What can hang from each mark
dilog: puro
pemuv: kopu
puro: rimu
rimu: kogonev puro safulov
kogonev: dilog kopu rimu
kopu: kogonev pemuv
safulov: rimu

Each row was made from one small tree. The marks that hang from a mark follow it in brackets, in alphabetical order. Every link used is in the known rows. Write each row's tree.
Known rows
pemuv{kopu{kogonev{rimu}}}: 7.4  -6.8  -0.5  -20.2  -13.7  1.3  12.3  15.9  12.9  0.8  -16.6  -0.5  -8.3  -19.7  -8.6  28.7  -17.4  15.7  13.7  16.3
pemuv{kopu{kogonev{dilog rimu{safulov}}}}: 1.6  -22.5  3.5  2.9  -3.0  -3.7  22.8  -27.9  5.9  -3.4  -18.9  17.5  26.9  2.9  -12.6  19.6  -0.2  7.6  9.1  1.9
safulov{rimu{kogonev{kopu} puro}}: -25.4  12.0  -9.5  -18.2  4.8  7.8  31.0  30.9  -26.1  -3.3  8.0  0.6  3.8  -12.5  -0.1  -15.4  18.7  32.6  -21.0  13.4
puro{rimu{kogonev{dilog kopu} safulov}}: 4.3  12.3  1.0  2.3  0.6  7.7  29.6  -12.1  -22.6  -9.6  6.4  23.0  4.3  -11.7  15.5  13.9  12.9  -17.1  -11.8  -0.4
kopu{kogonev{dilog} pemuv}: 10.9  -7.0  5.0  -0.2  8.6  -38.1  -45.5  11.8  12.5  31.8  -3.1  -15.6  3.0  12.9  -12.1  11.3  -22.3  -1.3  42.1  11.1
dilog{puro{rimu{kogonev{kopu} safulov}}}: 1.6  26.0  -6.4  -3.3  6.0  22.9  16.3  2.2  -8.6  -13.4  3.9  19.4  -51.9  -30.6  35.5  2.3  6.0  -17.6  -16.0  0.2
safulov{rimu{puro}}: -19.0  0.2  9.0  -12.2  1.3  -5.3  3.9  38.3  -11.2  -11.6  12.2  -24.2  9.0  -5.9  -17.5  -43.0  -0.1  68.8  -1.9  -7.2
puro{rimu{kogonev safulov}}: 2.5  19.1  9.1  -5.9  -2.2  18.2  -4.9  2.4  -3.4  -22.8  2.8  -4.5  -22.3  -41.1  12.4  25.0  1.8  9.2  21.7  -9.7
dilog{puro{rimu{safulov}}}: 7.7  16.2  12.8  2.6  2.5  8.8  -12.8  10.1  6.8  -23.1  9.1  -5.5  -46.2  -25.2  17.0  -24.7  -11.6  16.5  4.2  -22.2
kogonev{dilog kopu{pemuv}}: 7.0  4.8  3.8  0.4  7.9  -35.0  -5.8  8.5  -10.9  45.5  8.5  -1.9  15.0  15.9  -7.1  -33.5  -4.0  8.9  19.7  2.5
puro{rimu{kogonev{dilog kopu{pemuv}} safulov}}: -2.1  18.7  -0.4  15.3  15.0  -19.2  3.0  -16.3  -14.6  12.5  5.4  20.8  -5.4  -13.0  23.3  19.3  11.9  -20.2  17.5  -3.9
dilog{puro{rimu{kogonev}}}: 13.7  19.9  -3.5  -16.8  -16.8  27.5  -16.7  36.7  4.8  -18.8  10.2  -23.8  -50.4  -23.9  21.0  16.5  -20.5  -16.4  -4.6  3.2
dilog{puro{rimu{kogonev{kopu}}}}: 10.9  26.7  -11.6  -19.6  -9.8  22.5  12.6  34.4  -7.1  -7.7  9.3  1.6  -56.1  -23.5  32.9  8.2  -9.9  -26.3  -24.2  12.6
safulov{rimu{kogonev{dilog{puro} kopu}}}: 0.5  -1.7  -12.5  -16.6  2.4  19.7  26.7  8.5  -33.7  3.2  16.1  0.6  -7.7  15.8  1.1  -16.1  -5.3  -5.4  -29.1  19.0
puro{rimu}: 14.8  15.8  14.3  -17.1  -12.4  -1.4  -8.0  39.4  -0.1  -14.3  11.9  -18.7  -26.3  -27.1  4.2  -5.8  -20.8  26.2  13.9  -8.1
pemuv{kopu{kogonev{dilog rimu}}}: 11.2  -20.7  -1.2  -11.3  -16.9  -4.1  19.1  3.7  6.5  2.8  -13.5  1.1  21.7  9.9  -16.6  26.4  -15.2  -1.0  -0.2  16.7
pemuv{kopu{kogonev{dilog}}}: 13.9  -15.7  5.0  -15.3  -11.8  -22.5  13.4  34.0  4.0  19.3  -10.4  -6.0  19.8  14.8  -11.9  -2.2  -22.8  10.1  7.9  21.4

Which tree is each row?
14.3  -3.2  7.0  9.7  7.5  -3.1  -15.9  -0.2  9.9  -21.8  2.0  8.5  -31.6  3.1  15.0  8.7  -19.5  -19.9  -3.6  -3.2
kopu{kogonev{dilog{puro{rimu{safulov}}}}}
1.0  1.4  -8.3  1.4  4.0  19.9  16.4  -21.9  -14.0  12.1  1.5  12.7  4.7  12.6  5.7  -23.4  13.7  -22.9  -19.9  3.0
rimu{kogonev{dilog{puro} kopu} safulov}
-17.3  -1.9  -6.6  17.1  1.1  -24.7  2.8  -6.7  0.1  25.5  4.1  2.9  35.1  23.2  -9.1  -23.6  22.0  2.4  -12.1  -8.1
kogonev{dilog kopu{pemuv} rimu{puro}}
5.8  33.9  -12.4  -7.9  5.9  -4.0  -14.0  30.2  -0.4  14.1  8.3  -0.2  -64.7  -25.4  40.9  14.0  -10.8  -29.6  5.1  8.6
dilog{puro{rimu{kogonev{kopu{pemuv}}}}}
-17.7  -15.3  8.0  21.6  -5.0  7.5  4.1  -32.1  5.4  -14.7  -1.4  -5.4  54.4  17.2  -25.1  -25.7  29.0  23.3  -14.0  -27.5
kogonev{dilog rimu{puro safulov}}
-22.0  -0.5  8.2  11.8  -1.6  11.8  -1.7  -21.4  11.8  -17.7  -5.2  -5.3  22.6  -12.6  -16.7  -23.6  27.2  38.9  0.0  -28.0
kogonev{rimu{puro safulov}}
-17.7  -6.5  2.8  11.5  -3.5  8.8  -1.1  -6.1  0.4  -2.0  -3.8  -13.8  51.8  15.0  -14.5  -18.2  28.8  8.7  -6.0  -10.7
rimu{kogonev{dilog} puro safulov}
12.0  -5.2  5.8  5.9  2.2  -13.8  17.5  15.8  9.8  -14.1  -6.9  14.9  -24.6  1.3  22.6  2.0  -21.8  -10.2  -9.9  3.2
pemuv{kopu{kogonev{dilog{puro{rimu{safulov}}}}}}
-16.0  -19.4  1.3  18.7  3.6  0.1  -5.2  -31.8  15.3  -16.8  -11.5  8.0  38.3  15.8  -18.9  10.0  19.2  2.0  -8.7  -9.6
kopu{kogonev{dilog rimu{puro safulov}}}
4.7  9.0  -14.1  -0.6  3.8  -7.1  -13.7  6.1  -6.2  41.9  5.2  -7.2  -9.3  19.5  10.9  -12.3  -1.6  -33.6  0.1  13.6
rimu{kogonev{dilog{puro} kopu{pemuv}}}
-21.1  -12.9  -0.5  29.8  17.3  -26.2  -32.7  -36.3  22.5  5.8  -13.2  5.7  27.1  14.1  -12.1  15.5  16.9  -1.9  19.1  -14.8
kopu{kogonev{dilog rimu{puro safulov}} pemuv}
6.3  -19.9  -1.3  9.9  3.0  16.7  -16.9  -42.6  14.1  -12.5  -8.3  8.2  -4.6  13.2  -10.4  13.5  -4.2  -19.9  -2.5  -3.5
kopu{kogonev{dilog{puro} rimu{safulov}}}
12.7  -5.4  -4.7  -11.4  -18.9  24.9  -17.3  13.4  -1.7  8.1  5.9  -31.7  5.3  21.3  -7.0  -8.3  -11.3  -21.2  -7.9  7.8
rimu{kogonev{dilog{puro}}}
-0.3  -9.1  4.2  7.4  2.3  8.5  29.5  -49.0  -15.2  1.8  1.8  24.1  31.8  5.9  -15.4  -17.8  20.2  9.2  -9.2  -11.3
kogonev{dilog kopu rimu{safulov}}
-18.3  -21.5  -0.7  14.6  -2.5  -9.7  27.7  -13.9  13.5  -8.3  -20.2  14.6  44.0  14.2  -11.6  3.7  17.5  11.3  -15.1  -3.5
pemuv{kopu{kogonev{dilog rimu{puro safulov}}}}
-1.0  1.9  -0.1  -0.7  3.0  9.2  24.1  -24.0  -20.3  14.7  -0.3  14.1  27.4  3.5  -5.8  -9.8  21.3  -5.9  -1.7  5.3
rimu{kogonev{dilog kopu} safulov}
18.0  3.8  -0.5  4.9  7.4  -30.4  -45.9  26.8  18.8  6.7  6.0  -11.1  -45.0  10.3  20.6  21.5  -36.3  -32.1  15.7  5.9
kopu{kogonev{dilog{puro{rimu}}} pemuv}
1.1  -13.7  -2.0  21.5  17.6  -10.4  -43.5  -47.5  22.5  8.6  -9.1  5.0  -14.2  11.8  -2.3  18.4  -6.6  -22.8  25.1  -7.9
kopu{kogonev{dilog{puro} rimu{safulov}} pemuv}
14.0  -18.9  -0.5  -8.1  -11.5  5.4  -13.3  -12.6  9.1  -5.5  -3.2  -5.5  15.5  11.1  -23.7  33.6  -14.6  -10.7  6.4  10.3
kopu{kogonev{dilog rimu}}
-23.3  4.1  -2.1  -16.6  -2.2  14.5  3.2  33.7  -13.4  -13.8  7.4  -25.1  8.8  -12.1  -10.7  -7.2  7.8  42.8  -2.4  4.3
safulov{rimu{kogonev puro}}
